Every row comes from one small tree of marks. The marks that hang from a mark follow it in brackets, in the order of their numbers. Every link used is in the known rows. Which tree was each row made from?
Known rows
J99[J136 J487]: -0.91	3.26	0.95	-0.78	1.69	1.06	-2.40	-1.30	0.18	0.74	1.11	2.88	-1.69	-0.54	3.16	-0.52	-0.08	0.38	0.44	-2.40	2.21	-0.54	2.67	1.26	1.74	-2.83
J136[J304[J728[J736[J420]]]]: -0.86	2.06	0.29	-0.67	-1.01	-0.20	-2.61	0.23	0.19	0.42	0.35	0.83	0.97	0.10	1.58	-1.13	0.77	0.47	-0.59	-0.61	2.17	-0.72	2.25	4.04	2.77	-1.70
J304[J728[J736]]: -0.33	1.05	1.28	-0.98	-0.08	-0.86	-2.75	-0.48	-0.76	-0.13	0.89	1.10	0.71	0.16	1.77	-0.94	1.81	0.18	-0.80	-1.31	1.41	0.38	1.27	3.61	1.98	-2.73
J949[J304[J728[J736[J420[J309]]]]]: -0.38	1.52	0.03	-0.99	-2.23	-0.86	-1.61	0.10	-1.22	-0.48	-0.76	-0.09	0.54	1.09	1.57	-2.73	1.39	0.81	-0.84	0.11	-0.02	0.89	0.41	4.55	1.46	-2.37
J99[J136[J304[J728]] J487[J949]]: -1.27	5.08	0.17	-0.20	2.25	0.21	-2.32	-1.73	2.12	1.97	1.30	2.94	-1.90	-1.15	2.57	0.70	-1.64	1.20	0.63	-2.42	3.27	-0.86	3.40	-0.03	2.94	-1.69
J736[J420[J309[J949[J487]]] J728[J304]]: -1.72	1.86	-0.53	-3.95	-1.38	1.99	-1.17	0.87	-1.75	0.12	-1.25	-0.08	0.53	2.50	2.33	-1.04	1.31	0.16	-2.04	1.56	-0.42	2.47	-0.08	5.83	1.04	-3.61
J949[J487[J99]]: -0.43	2.38	0.84	-1.41	0.59	-0.68	-1.73	-1.23	-0.98	1.39	0.41	2.92	-1.03	0.48	2.90	-1.15	-0.31	-0.84	0.19	-1.54	1.83	2.25	1.06	1.51	1.23	-3.21
J525[J728]: -1.38	1.16	2.74	-0.98	1.37	-0.22	-3.15	-0.85	-1.56	-0.74	-0.14	2.08	0.33	-0.41	2.23	-0.45	1.00	-1.15	-0.29	-1.48	1.82	0.50	2.18	3.37	1.97	-3.31
J949[J304[J728[J736[J420[J309]]]] J487]: -0.18	1.81	-0.58	-1.35	-2.64	-1.73	-0.61	-0.22	-1.58	0.02	-0.83	-0.06	0.58	1.60	1.69	-2.85	0.68	-0.08	-0.48	0.40	-0.23	1.79	-0.77	4.19	1.19	-2.67
J538[J949[J487]]: -0.97	1.71	1.43	-2.88	0.78	-0.36	-1.04	-0.37	-1.41	1.13	-0.39	2.17	-0.20	0.52	1.69	-0.18	0.02	-0.69	-1.93	-1.50	1.04	3.83	-0.25	2.18	0.94	-4.29
J487[J99]: -0.62	2.26	1.33	-0.95	0.98	0.22	-2.80	-0.98	-0.58	0.97	0.52	2.99	-1.17	0.01	2.81	-1.08	0.34	0.05	-0.13	-1.87	2.11	1.36	2.20	1.82	1.48	-2.89
J136[J304[J728[J736]]]: -0.74	1.71	0.89	-0.77	-0.34	-0.73	-2.95	-0.03	0.25	0.90	0.91	1.58	0.59	-0.36	1.42	-0.47	0.39	0.15	-0.57	-1.53	2.43	-0.52	2.23	3.15	2.78	-1.94
J949[J304[J728] J487[J99[J136]]]: 0.36	3.54	-0.28	-0.01	-0.07	-2.11	-1.12	-1.26	-0.61	2.13	1.04	2.96	-1.64	0.72	2.61	-2.13	-1.27	-0.57	0.64	-2.72	1.41	2.08	-1.22	0.45	1.50	-2.79
J107[J304[J728[J736[J420[J309[J949]]]]]]: -0.73	1.81	-0.39	-2.11	-2.42	-0.02	-1.40	0.81	0.50	0.18	0.26	-0.88	0.99	1.25	0.81	-3.26	1.23	1.13	-1.27	0.74	0.90	0.98	0.49	4.77	2.72	-2.81
J728[J304 J736[J420[J309]]]: -1.35	0.92	0.40	-2.22	-1.76	1.95	-2.10	0.11	-1.03	-1.16	-0.53	0.32	0.91	1.36	2.72	-1.42	1.91	0.59	-1.20	0.30	0.01	0.14	3.52	5.98	1.43	-2.55
J728[J304]: -1.16	0.45	1.90	-2.25	1.02	0.41	-2.89	0.03	-1.22	0.99	1.07	3.19	0.11	0.27	2.51	0.27	0.94	-0.52	-1.79	-2.03	1.31	1.60	2.53	3.21	1.56	-3.47
J99[J136 J487[J949]]: -1.40	4.33	0.99	-0.81	2.41	1.12	-2.15	-2.01	1.18	1.15	0.60	2.92	-1.97	-1.04	3.25	0.46	-0.76	0.58	0.40	-2.05	2.44	-0.05	3.88	0.43	1.79	-2.57
J525[J337 J728[J304 J736[J420]]]: -2.31	0.82	1.81	-0.49	-0.12	0.43	-3.00	-0.97	-2.17	-3.22	-0.43	0.86	1.41	-0.07	3.49	-0.47	1.37	-2.16	0.61	-0.81	0.92	-1.27	3.67	6.32	2.55	-2.87
J107[J304[J728[J736[J420[J309]]]]]: -0.86	1.76	0.13	-1.28	-2.13	0.20	-1.80	0.95	0.77	0.14	0.18	-0.45	1.22	0.83	0.93	-3.16	1.29	1.34	-0.70	0.23	1.31	0.32	1.65	4.76	2.74	-2.17
J107[J304[J728]]: -0.72	1.31	1.41	-1.30	0.18	-1.04	-2.45	0.96	0.62	1.93	1.54	1.98	0.59	-0.07	0.78	-1.73	0.48	0.33	-1.16	-1.72	2.43	1.52	0.86	2.46	2.86	-2.90
J304[J728[J736[J420[J309]]]]: -0.54	1.68	0.25	-1.15	-1.43	0.08	-2.10	-0.22	-0.79	-1.27	-0.34	-0.46	0.79	1.18	1.70	-2.19	2.34	1.46	-0.80	0.46	0.48	0.19	1.30	5.09	1.68	-2.31
J99[J136[J304]]: -1.23	2.95	1.10	-0.62	0.60	0.86	-2.88	-0.13	0.55	1.58	0.87	3.17	-0.79	-0.68	2.01	-0.35	-0.82	0.07	-0.19	-2.43	2.78	-0.51	2.84	1.59	2.28	-2.15
J304[J728[J736[J420[J309[J949[J487]]]]]]: -0.24	1.97	-0.78	-2.26	-2.02	-0.73	-0.91	-0.61	-1.34	-0.88	-0.30	-0.88	0.61	1.92	1.68	-2.38	1.78	0.56	-1.10	1.15	-0.06	1.50	-0.68	4.85	1.46	-3.13
J309[J420 J949[J304[J728] J487[J99[J136]]]]: 0.07	4.13	-1.16	-1.57	-0.58	-0.74	-0.55	-0.52	-1.43	1.98	0.15	1.48	-2.30	1.66	2.10	-2.66	-0.91	0.85	-0.96	-0.92	0.71	3.41	-2.04	0.95	0.80	-3.59

Which tree is each row?
-0.44	1.76	-0.32	-1.98	-1.78	-0.03	-1.62	-0.38	-1.10	-1.20	-0.27	-0.91	0.56	1.58	1.59	-2.21	2.29	1.21	-1.37	0.98	0.13	0.80	0.20	5.16	1.67	-2.93 : J304[J728[J736[J420[J309[J949]]]]]
0.26	3.63	-1.15	0.23	-1.77	-1.29	-0.70	-1.21	-0.45	0.92	0.27	1.33	-0.75	1.13	2.96	-3.13	-0.58	-0.49	1.07	-1.48	0.97	0.80	-0.37	2.16	1.69	-2.19 : J949[J304[J728[J736[J420]]] J487[J99[J136]]]
-0.23	4.09	-0.25	-0.17	0.59	-0.88	-1.79	-1.30	0.40	2.10	1.42	3.21	-1.54	0.28	2.58	-1.15	-1.53	-0.07	0.90	-2.57	2.72	0.69	0.63	0.57	2.25	-2.23 : J949[J487[J99[J136[J304[J728]]]]]
-0.66	3.12	-0.15	-2.79	0.04	0.55	-1.06	-0.49	-1.74	1.44	-0.43	1.42	-1.78	1.43	2.33	-1.74	-0.08	0.57	-1.40	0.12	1.13	3.56	-0.03	1.88	0.57	-3.93 : J309[J420 J949[J487[J99]]]
-0.06	2.24	-0.11	-2.35	-0.72	-1.79	-0.76	-1.03	-1.66	1.96	0.15	2.47	-1.38	1.02	2.52	-1.87	-0.92	-1.63	-0.85	-1.04	0.79	3.57	-1.30	1.33	1.04	-4.04 : J309[J949[J304 J487[J99]]]
-0.67	1.11	1.20	-1.08	-0.88	-0.73	-2.42	0.75	0.86	1.19	1.35	1.00	1.15	-0.13	0.99	-2.03	0.85	0.11	-0.70	-1.42	2.19	0.47	1.64	3.32	3.02	-2.57 : J107[J304[J728[J736]]]
-0.86	3.96	0.55	0.02	0.77	1.00	-2.92	-0.96	0.91	1.74	0.98	3.59	-1.88	-0.49	2.82	-0.91	-1.33	0.37	0.78	-2.81	3.12	-0.41	2.96	0.75	2.30	-1.91 : J487[J99[J136[J304]]]
-1.67	2.17	0.02	-3.21	-1.30	2.30	-1.90	0.97	-1.44	-0.50	-1.84	-0.68	0.35	1.78	1.76	-1.62	1.97	0.97	-1.83	1.85	0.05	1.64	0.24	5.64	1.07	-3.22 : J736[J420[J309[J949]] J728]
-0.55	1.62	0.03	-3.19	-1.53	-1.21	-0.65	-0.39	-2.07	0.84	-0.77	1.15	-0.82	1.48	1.58	-1.92	-0.09	-0.47	-1.56	0.23	-0.29	3.53	-1.23	2.90	0.65	-4.04 : J420[J309[J949[J304 J487]]]
0.33	2.48	0.09	-0.71	-0.17	-2.73	-1.19	-1.04	-1.26	2.14	0.65	2.74	-1.05	0.83	2.35	-1.98	-0.73	-0.82	0.01	-2.06	1.24	2.88	-1.29	1.08	1.41	-3.06 : J949[J304[J728] J487[J99]]
-1.02	1.59	-0.04	-2.51	-2.28	1.32	-1.60	-0.28	-1.14	-1.40	-1.17	-0.78	0.50	1.35	2.08	-2.30	1.97	0.58	-1.23	1.47	0.01	0.61	1.73	5.48	1.24	-2.99 : J728[J736[J420[J309[J949]]]]
-0.89	1.78	0.63	-2.89	-0.67	0.20	-1.56	0.75	-2.08	1.38	-0.91	1.22	-0.99	0.90	1.42	-1.79	0.42	0.57	-2.64	0.00	0.41	3.35	-0.03	2.69	0.55	-3.95 : J309[J420 J949[J304]]
-0.29	2.12	-0.96	-2.59	-2.00	-1.25	-0.32	-0.08	-1.97	0.18	-0.89	-0.05	-0.15	2.21	1.50	-2.76	0.79	0.48	-1.65	1.15	-0.49	3.07	-2.00	3.99	0.99	-3.49 : J736[J420[J309[J949[J304[J728] J487]]]]
-0.46	2.59	-1.13	-2.04	-3.10	0.12	-0.46	-0.84	-1.32	-0.33	-1.41	-0.35	-0.39	1.82	2.64	-3.31	0.35	-0.20	-0.20	1.20	-0.26	1.68	0.40	4.29	1.02	-2.91 : J728[J736[J420[J309[J949[J304 J487[J99]]]]]]
-0.67	2.04	0.07	-3.16	-0.98	-0.61	-0.61	0.49	-2.42	1.80	-0.97	1.17	-0.98	1.34	1.55	-1.95	-0.22	-0.18	-2.34	0.25	0.24	4.18	-1.06	2.35	0.29	-4.23 : J309[J420 J949[J304 J487]]
-0.82	4.53	-0.83	-1.97	-0.19	1.18	-1.18	-0.41	-0.45	2.07	-0.02	1.90	-2.31	0.99	2.30	-1.62	-1.53	0.78	-0.59	-0.64	1.98	2.03	0.69	1.04	1.31	-3.11 : J309[J420 J949[J487[J99[J136[J304]]]]]
-0.94	4.09	0.19	-1.47	0.72	0.43	-1.13	-1.01	0.26	2.02	0.22	3.09	-1.70	0.22	2.34	-0.46	-2.03	-0.22	-0.36	-2.55	2.26	2.24	0.64	0.59	1.79	-3.13 : J538[J949[J487[J99[J136[J304]]]]]
-0.20	2.06	-0.50	-2.54	-1.73	-1.29	-0.59	0.21	-2.12	1.10	-0.49	-0.01	-0.36	1.56	1.37	-2.31	0.44	0.19	-1.99	0.34	0.05	3.26	-1.60	3.05	0.81	-3.78 : J309[J420 J949[J304[J728[J736]] J487]]
-0.20	2.24	0.53	-1.17	-0.39	-1.68	-1.22	-0.87	-1.31	2.15	-0.03	3.04	-1.18	0.51	2.78	-1.90	-1.11	-1.37	0.14	-1.84	1.28	2.84	0.13	1.14	1.07	-3.17 : J949[J304 J487[J99]]
-0.47	4.67	0.25	0.30	1.15	-0.81	-1.94	-1.90	0.97	2.04	0.62	3.13	-2.20	-0.31	2.81	-0.84	-1.37	0.58	0.40	-2.67	2.02	1.58	1.59	-0.30	1.91	-2.16 : J487[J99[J136] J949[J304[J728]]]
-0.93	5.09	0.00	0.46	0.81	0.46	-2.58	-2.03	2.25	1.52	0.83	2.44	-1.62	-0.81	2.83	-0.16	-1.45	0.80	1.10	-2.25	3.14	-0.74	3.94	0.53	2.89	-1.20 : J487[J99[J136[J304[J728[J736]]]] J949]
0.38	3.28	-0.50	0.16	-1.11	-1.89	-1.12	-1.43	-0.39	1.39	0.87	2.01	-1.10	0.70	2.77	-2.45	-0.93	-0.78	1.09	-2.38	1.22	1.01	-0.38	1.32	1.68	-2.43 : J949[J304[J728[J736]] J487[J99[J136]]]
-0.47	1.40	0.59	-0.88	-0.84	-0.33	-2.29	-0.17	-0.80	-0.68	0.25	0.25	1.12	0.64	1.94	-1.65	2.25	0.53	-0.85	-0.27	1.13	0.14	1.37	4.57	1.94	-2.45 : J304[J728[J736[J420]]]
-0.66	3.91	-0.54	-0.44	-1.09	-0.27	-1.37	-1.52	0.39	0.32	-1.13	0.50	-0.98	0.72	2.58	-2.06	0.01	1.28	0.14	0.06	0.76	1.41	2.19	2.65	1.62	-1.75 : J487[J99 J949[J304[J728[J736[J420[J309]]]]]]
